Each row was made from one small tree. The marks that hang from a mark follow it in brackets, in the order of their numbers. Every link used is in the known rows. Write each row's tree.
Known rows
j582[j739 j956]: [-36  20 -42 -23   6  14  31 -39  46 -13 -22  23  72  20 -12  32 -17  15
   4 -13   8  28 -26   6  -5 -15   5  47  27 -14   8  28 -12  -7 -29  28
  11   4]
j582[j153]: [-11  31 -35  -2   5  22  33 -37  39   2  -7  11  45  19 -30  33  14  19
  14  -2   9  41   1  -6 -15 -12  17  24  21  -7  -3  26 -28   2 -29  22
 -25   3]
j358[j615[j484]]: [  6  10 -33 -22  10  41  13 -24   5   5  -4 -13  29  19  -2  21  10  -2
   3  17 -15  30  -7   6  -8  -9 -13 -13  -5   5   1  15 -25  14 -34  16
  -3  23]
j618[j615[j6 j358 j364 j644 j825]]: [ -6 -29  19  -7 -19 -17  -5  29   7   4 -28  -6  -2  20  11  -9 -19 -19
 -17  -4  26  19 -20 -12  -6  -3   7  -1  -5 -16  11   3   6  15  12 -14
   7  11]
j153[j582 j615[j6 j316 j618]]: [ 23  61  -5   0  36 -42  -8   3  37   7   1 -30 -15  30  13 -41   5  13
 -16  -9  15   1  24  15 -15  12  17 -47 -22   1   4  -4  -8 -39  38 -16
 -22 -32]
j644[j615[j81 j153[j582[j739]] j357 j484 j825]]: [ -2 -14  -3  16   9 -14  37  -2   6 -15 -21 -28  27 -10  41  30 -52 -50
  22  -8 -16  -2  10   5   7  25 -22  14  21 -21   3  -1  33 -35  20 -43
   9  17]
j590[j739]: [-17  36 -46 -13  -2  26  10 -65  34  10 -23 -18  49  24 -29  21  12  26
  33  16   6  33 -31  -1 -12 -46  10  13  19  -7 -18  14 -36  13 -21  26
 -25   4]
j520[j615[j358 j825]]: [  2 -20 -11  -9 -18 -11  10  -9  11  -4 -33 -20  41  29 -23  13  -7  -3
   6   6  -2  24 -24 -23 -18  -7  12 -22  -7   0   9   1   9   9 -37   3
 -28  18]
j383[j615[j81 j825 j853]]: [ 23  -6 -15   0 -16  12  -3  -9 -25  -1  -3 -23   4   0   6  22 -12  -1
  20   6   3   6 -29  -6 -11 -13  -9  16  20  -9   5 -28  19   7 -27   5
  -2   8]
j615[j853]: [  1  20 -39 -20   8  33  11 -44   8  -3   1   9  17   8 -24  23  23  12
  14   4   4  16 -14  -3  -5 -32 -13  14  14   2  -9  -5 -28  18 -28  20
  -6   4]
j853[j615[j81 j357 j644]]: [  4  -7 -26  -1   2  45   8 -25  23  -5 -22 -18  -8 -23  18   1   3  13
 -10  18  15  10   1  -6   8 -29  37   7  18  -8  -6  13  -8  33   6   3
  -3  39]
j358[j615[j81 j357]]: [ 13  17 -33 -17  14  26  26 -20  -6  -2 -17 -13  15   8   4  31   8  -1
  -1  29  -9  24  10  -5  -3  -6   9 -19  22  14  -7   1  17  28 -28  27
 -34  21]
j520[j615]: [ -7  21 -29 -25   2  13  -3 -59  30   3  -5  -2  39  23 -31  12  12  23
  15   3  -6  27 -11 -12 -12 -20  12 -10   4 -12  -4   6 -15  30 -40  18
 -33  19]
j615[j81 j316 j358 j364 j644 j825 j853]: [  8 -38  11  -9 -17   6 -15  52 -35  -5  -3  -9 -53 -21  33   0  -4 -12
 -16   2  17 -30 -17  -3  18  13 -18   7 -10  22  11 -45  18  11  15 -29
  35  21]
j618[j615[j153[j582] j357 j364 j702 j853]]: [ -9 -14  29  19  18 -11  -6   0 -15  -3  29  20 -21 -10 -18 -11  -3 -26
  30  -6 -30 -24  14  10  29  15  -9  -2  23 -40 -16 -10  17  16  36  -2
   3 -31]
j520[j615[j316 j358]]: [ -4 -14 -13 -15  -1  -4  -9 -10   9  -5   0  -3  24  20 -34 -25  13  11
  -6  11  -5  13  -3 -18  -5  -4  17 -29  -3  -1   2   9 -14  12 -30  12
 -17  16]
j153[j582 j615[j484 j618 j825]]: [ 27  29 -11  -2  15 -15   4  -1  36   0 -16 -51   2  40  34  11 -13 -17
   4  -5  -1   0  -4  19 -18   9 -14 -31 -31  -4   7 -24   1 -30  34 -38
  -9 -18]
j618[j615[j81 j153[j582] j357 j702 j825 j853]]: [ 15 -30  27  33  11 -20   6   7 -23  -6   9   4 -22 -10  -4  -7 -23 -36
  32 -10  -5 -19  -4  10   3  21   8  -8  34 -14  -6 -28  59  -7  12   2
 -17  -6]
j615[j6 j316 j364]: [  1  35  -7  -9  10   1 -15  -6  -1   9  12   5   8  13  -9 -20  17  16
 -11  16   9  11   3  -8  12  -4   7  -2   1   4   9   5 -34   6   2   4
   2   4]
j425[j615[j6 j81 j153 j316 j364 j484 j825]]: [ -3 -24  29  16 -22  -5 -16  42 -38  22  34  -4 -10 -25  26   3 -22 -19
 -14  -2  -5 -15   5 -27  25  37 -14  10 -18  23  26 -31  16  -4  18 -34
  13  17]
j421[j615[j6 j153 j316 j484]]: [  0  -4   3  43  10   2 -36 -20 -12   3  42   7  10  10 -19 -25  11   0
  -6  13   5 -17   9 -24  -3   7   2  -7  -3  -8  12  20 -46 -31  11  -1
  27  16]
j383[j615[j316 j702 j853]]: [ 12 -11   8  12  -8   8 -24  -2 -34   8  36  13 -11 -19 -30 -35  13  19
  13   9  -9 -11  -6  16  -6 -14   2   3   4 -13  -8   9  -9  -9 -16  24
  18 -13]
j273[j615[j6 j316 j364 j618 j702]]: [  4  17  46  -6 -11 -34 -26  47 -16  11  31  10 -42 -16   4 -39  20  30
 -28  -8   2 -30  13  18   1  14  13 -18 -25  14   1   2  -6  -1  11  -4
   2 -35]
j273[j615[j81 j153 j357 j358 j364 j702]]: [-14 -47  29  19 -20 -19  -1  47 -16  -6  -9  11 -25 -26  -3  22   3  -3
   0   1 -13 -30  27 -14  19  22  12   1   1 -15   6   0  26   0  11 -11
  15  -2]
j273[j615[j316 j644 j853]]: [  0 -18 -14 -17  -7  29   7  -6 -18   2  38  -3 -29  -9 -11  -6  32  22
 -14  -2   8 -31   8  10 -20  -8 -13  -3   5   0 -15   2  -2  17 -15  -2
  17   1]
j618[j615[j6 j153 j357 j702 j853]]: [ -5 -20  33  30   4 -17  -7  -3 -23   7  27  44 -12 -16 -38 -29   8 -14
  16 -13 -10  -5  18  -1   4   0   7   5  26 -12  -7  25  10   0  -5  29
  -9 -17]
j173[j615[j81 j357 j364 j825 j853]]: [ 12 -10 -11   7  -1   9  -8 -10 -34 -24   8  -6 -12  -5  -3  45   1 -11
  18  16 -18 -21  -1 -21  22  13 -12   2  11  12 -19 -59  27  35  14 -16
  -3  -9]
j615[j702]: [ -1  18 -21  -5   2  16   1 -39  27   5 -19  19  24   3 -27   7  15  23
  15   7  15  27 -14   9 -13 -28  23   7  -1  -2  -4  15 -22  -3 -23  29
 -11  12]
j909[j615[j825]]: [-10  18 -38 -10   6  20  33 -40  12  -1  -9  -4  48  22  -5  24  -1   4
   6  19  40  14 -39 -23 -20 -22  19  14   5  -2 -10  -4 -15   6  -5  12
 -13  11]
j520[j615[j316 j357]]: [  4   4 -14  -8   7   8  -7 -34 -12   2  29  -4  27  16 -34 -21  23   9
   0  28 -22  -4  15 -16  -2   0  13 -30  16  -1 -11  13  -1  30 -23  18
 -34   8]
j520[j615[j81 j357 j358 j484 j644 j825 j853]]: [  7 -68  26  -8 -23  -5 -25  36 -40   2   4 -14 -32 -18  31  11  -5 -29
  -2  -2 -23 -42  -2 -17   5  27 -24 -13 -18  21  18 -30  44  18  -8 -35
  15  30]
j383[j615]: [  0  17 -30 -10  -7  22   0 -47  18   5  -9 -15  48  20 -21   9   2  21
  13  18  -1  34 -10  -9 -17 -33  13  13  13 -38  -5  19 -26   9 -27  20
 -10   7]
j615[j81 j364 j618]: [ -1  42  -8 -38   1  17 -21 -10  28  -7 -12  -3 -14  -4  34  20   4  19
  -6   0  11  14 -14   0  21 -14  -2  16  -1   5  -1 -40 -20  39   4  -7
 -11   2]
j273[j615[j6 j825 j853]]: [ 18   0  -7   0 -12 -12  27   8 -25   6   5 -14   5  14 -18  20  15   4
  -1  -6   8  -7  -9  -4 -33  -4 -10  -7   8  15   7  -1  13  -5 -33   2
 -12 -11]
j644[j615[j153 j618 j702]]: [ -8  17  14   6  -5  -2   5 -28  28  -7 -24  11  -4 -26   1 -10 -11  11
   7 -20   6  23  10  15  -6 -24 -11  13 -12 -10 -26  25 -16 -14   2   5
  -9  -3]

Write each row's tree
[ 14  -3   7   1  -8   8  16  27 -49   6  -3  -1 -23 -12   1  25   1  -5
  13   5 -16  -3 -19  24   6   4 -24 -10 -16  24  -4 -14  20  14 -13  10
   6 -12] -> j358[j615[j364 j702 j825 j853]]
[-46  21 -32  -5   3   4  52 -20  49 -10 -12  33  72  16 -17  45 -20  15
   8 -32   3  32 -12   8  -8   7  11  61  34 -14   9  47  -7 -19 -29  25
   3 -12] -> j582[j153 j739 j956]
[  7 -18  45  12  -1  10 -22  44 -51   6  45  14 -51 -40  11 -39   4  -6
  -6 -11 -34 -29  13  33  15  24 -27 -13 -29  30  -7   2  -3 -11  -5   8
  22 -16] -> j358[j615[j153 j316 j484 j618 j702 j853]]
[-32  39   8 -10  14  -8   1 -12  34 -12 -17  -8  20  19  26   9 -29   3
  -1 -16 -16  -1  -1   3  22  12 -13  23  -4 -24   4  -9  -2 -10  33 -10
   6 -23] -> j615[j153[j582[j956]] j364 j618]
[  2  11  37  -6  21   8 -14  46 -46   0  46 -22 -48 -15  39 -22  -9 -24
  -6  -5 -51 -37  20  24  41  42 -47 -22 -27   6  -4 -29  -6   2  34 -30
  24 -29] -> j358[j615[j153[j582] j316 j364 j484 j618 j853]]
[-13   1 -10  13  30 -28   1   9  40  -4  12   8  16  16   6 -18 -22  -3
   8 -29  -5 -23   0  45  -5  35   2  -3 -13 -17  19  19  13 -68  33 -12
  49 -21] -> j153[j582[j739 j956] j615[j316 j484 j702]]
[ 14 -22  36  21 -15 -10 -30  28 -19  25   9   5 -18 -13  17 -42  -3   2
 -14   5  20 -20  -5  17 -19  15  17  -8 -36  27  22  15   5 -40   0 -12
  24  27] -> j615[j6 j316 j484 j644 j702 j825]
[-10 -12  26   4  -7 -10   3  28 -19 -21   1  -8 -14 -18  17 -24  -4 -23
 -26  14 -22  -7  39 -13  31   2 -35  -5  -2  -7 -25  17 -18   6  40 -23
   6 -15] -> j644[j615[j153 j316 j357 j358 j364 j618]]
[-28  -1   1  -4  -4  31  -9 -17  -2   4   6  13 -24 -22   7  24   4  10
  11 -12  -6 -12   7  -4  23  -9 -29  39  -5 -22  -7  -5 -16  22  12 -17
  32   7] -> j615[j153 j364 j644 j853]
[ 18 -35  48  28 -15 -43 -12  81 -77   4  14  14 -34 -19  -6 -31  10 -24
 -15  19 -12 -42  10  -3  20  25  -5 -19 -17  36  15  -4  19 -23  20  -7
  19 -23] -> j615[j6 j316 j357 j358 j364 j702 j825 j853]
[-16 -47  47  21  -5  11 -28  20 -41   3  57  38 -57 -39 -11 -42   9 -13
   3  -4 -17 -42  23  14  29  14 -13   9  15 -22 -23   7  15  30  33  -1
  31 -11] -> j618[j615[j153 j316 j357 j364 j644 j702 j853]]
[ -3  -5  20   7  17 -61  15  55  11  -9 -13   7 -28 -15  16  -2  -9 -16
  -2 -28 -17 -35  23  30   8  19  -1 -20 -25  -6  -2  -4  27 -42  50 -26
  12 -67] -> j153[j582[j739] j615[j357 j358 j618 j702 j853]]
[ 23 -11  19  20  -4 -20  -8   7  -7   8  13  14   6  15 -29 -53  -3  -4
  -3   3  30  17 -23  14 -26  -2  34 -21  16   9   2  15   8 -10 -19  30
 -21   5] -> j618[j615[j6 j316 j702 j825]]
[  5  17 -23 -15   6 -12   6   0  50 -10 -37 -16   3  26   2   7  10   7
 -14  -7  13  24   5  -2 -13 -19   2 -17 -23  -5  -3   1 -22  -8  14  -5
  -9 -17] -> j153[j615[j358 j618]]
[ -9 -31  24  26  -5 -30 -35  15  10  -2 -14  27 -18 -19 -28 -45  -5  26
 -14  -4  21  -7  17  -8 -15   6  52 -19 -42   5  -5  14  -2 -38  12   0
  17   4] -> j173[j615[j6 j316 j358 j644 j702]]
[ -2   0 -14   8   7  21   7 -24 -15  -6   7  12  -5 -16  -6  25  11  -5
  18   5 -10  -7  14 -18  16  -3 -11  21  32   1  -4 -13   8  13 -12  10
  -6  13] -> j615[j81 j153 j357 j853]
[ 18   6  12  17  -7 -21   1   7 -22  13  -8  15  -6  -7 -15  -2   6   6
  11  -6  15   2 -19  10 -17  -8   6   1  -9  27  13  -1   9 -26 -23  16
  -5  -4] -> j615[j6 j702 j825 j853]
[ 16  -9 -26   3 -10  39  15 -16  27  -5 -41 -33  -7 -13  27   8 -19  12
  -3   5  36  22 -31  -1  -8 -28  37  12   7   0   6  -4   0  19  -5  -4
  -1  49] -> j853[j615[j81 j644 j825]]
[ -1  40 -54  -9  40  -9  16 -43  69 -11 -36 -24  21  45   9  27 -16  10
  15 -19  18  17  -5   7 -16   6   6  -9  12 -20  11 -15  23 -29  17   1
  -1   3] -> j153[j582[j956] j615[j81]]
[ -9  38   7 -24  -5  -5 -15 -13  32  14 -19   2  -6  -2  25 -13   3  28
 -25 -10  23  15   3   1 -14 -21  16   9 -24   8   3   9 -19   2  -1  -3
 -13   4] -> j615[j6 j618 j644]
[-36  -2 -11  26   8 -59  53  41  36  -5 -24  24  49  24 -15  27 -18  -9
 -11 -36  -5  10  33  -6  -8  37  13  23  13  -9  25  65  22 -59  14   1
  11 -41] -> j582[j153[j615[j6 j357 j358]] j739 j956]
[  6   4  16 -23  -6 -15 -33  32  20  -1 -24  -1 -11  -2  37 -11  -4  -2
 -26 -10  14  10  -9 -11   6   3   8  -1 -22  26  31 -20 -22 -13  -5 -13
   3  13] -> j615[j6 j81 j358 j484 j618]
[ -1 -23 -16  -6 -23   9  18   0  18  -2 -50 -16  23  16   7  18  -9  -3
 -10  12  26  22 -19 -11 -24 -21  10   5 -15   1   6   7   2  -8 -13  -6
   1  30] -> j615[j358 j644 j825]
[-11  12 -13 -19   0  33 -16 -18   9   4  11   0  -9  -1   8  -7  14  19
 -12  18  13   0   0   3  10 -12  -1   9  -5  -9  -8   1 -26  24  10  -8
  19  19] -> j615[j316 j364 j644]
[ 15 -12 -23  -1  -4  17  26 -33   1  -8  -1  -9  46  38 -24   9   5 -25
   6  28   5  29 -16 -11 -19 -20   5  -9  44 -12 -17  10  11  34 -17  24
 -40   8] -> j618[j615[j357 j825]]
[ 13  21  41   5   7 -40 -53  45   2  13  10   5 -60 -19  47  -9   8   0
 -10 -13 -11 -33  29  14  25  32  -6 -18 -37  17  19 -19   8  -8  52 -32
  17 -24] -> j153[j615[j6 j81 j357 j364 j484 j618 j702]]
[  8  26   6 -16   0   6   8   0   4   5 -17   4  -5  -8   3  -2   2  19
  -7   1  -3  23  -4  27 -12 -15  12 -19 -23  19 -14  11  -2   9 -21  31
 -26 -11] -> j358[j615[j618 j702]]
[ 16 -43  -7 -11   9  11  -5  17 -25 -19  28  15 -20   1 -19 -26  19 -27
 -10  13   5  -5  -2 -11  12  -1  -5 -17  47   6 -11 -21   8  33  -7  21
  -5   5] -> j618[j615[j81 j316 j357 j358 j853]]
[ -4 -15  29  13 -21   6   7  13 -32   1   3  -8 -23 -22  29   8  -6 -14
  -8   0 -11 -28  15  -3   4   0 -23  20  -7   9 -14  -5  25   7  11 -17
  -5 -10] -> j615[j153 j357 j618 j644 j825 j853]
[ -2  12   3  16  10  -1  -7  -7 -20   6  25  19  -5  -7 -26 -29  12   8
   4  -5   2  -3  14  -9   3   0  -3   8  11   6   4  12 -20 -19 -14  14
   5   2] -> j615[j6 j153 j316 j853]
[-23  -7 -19   6 -12  23  34 -35  -3  12   9  10  47 -10 -28  35   6  -5
  -3  17 -19  16  28 -36   4 -15  -2  15   9  -9 -16  19   2  20  -1  10
 -32   0] -> j425[j615[j153 j357]]
[ 23  13  29 -20  -8 -13 -22  35 -30  -6   3 -18 -51 -23  64   9 -14 -22
  -9 -24  -2 -13 -13  10  19  12 -64   7 -17  35   7 -44   0  10  17 -46
  20  -3] -> j644[j615[j6 j81 j364 j484 j618 j825 j853]]
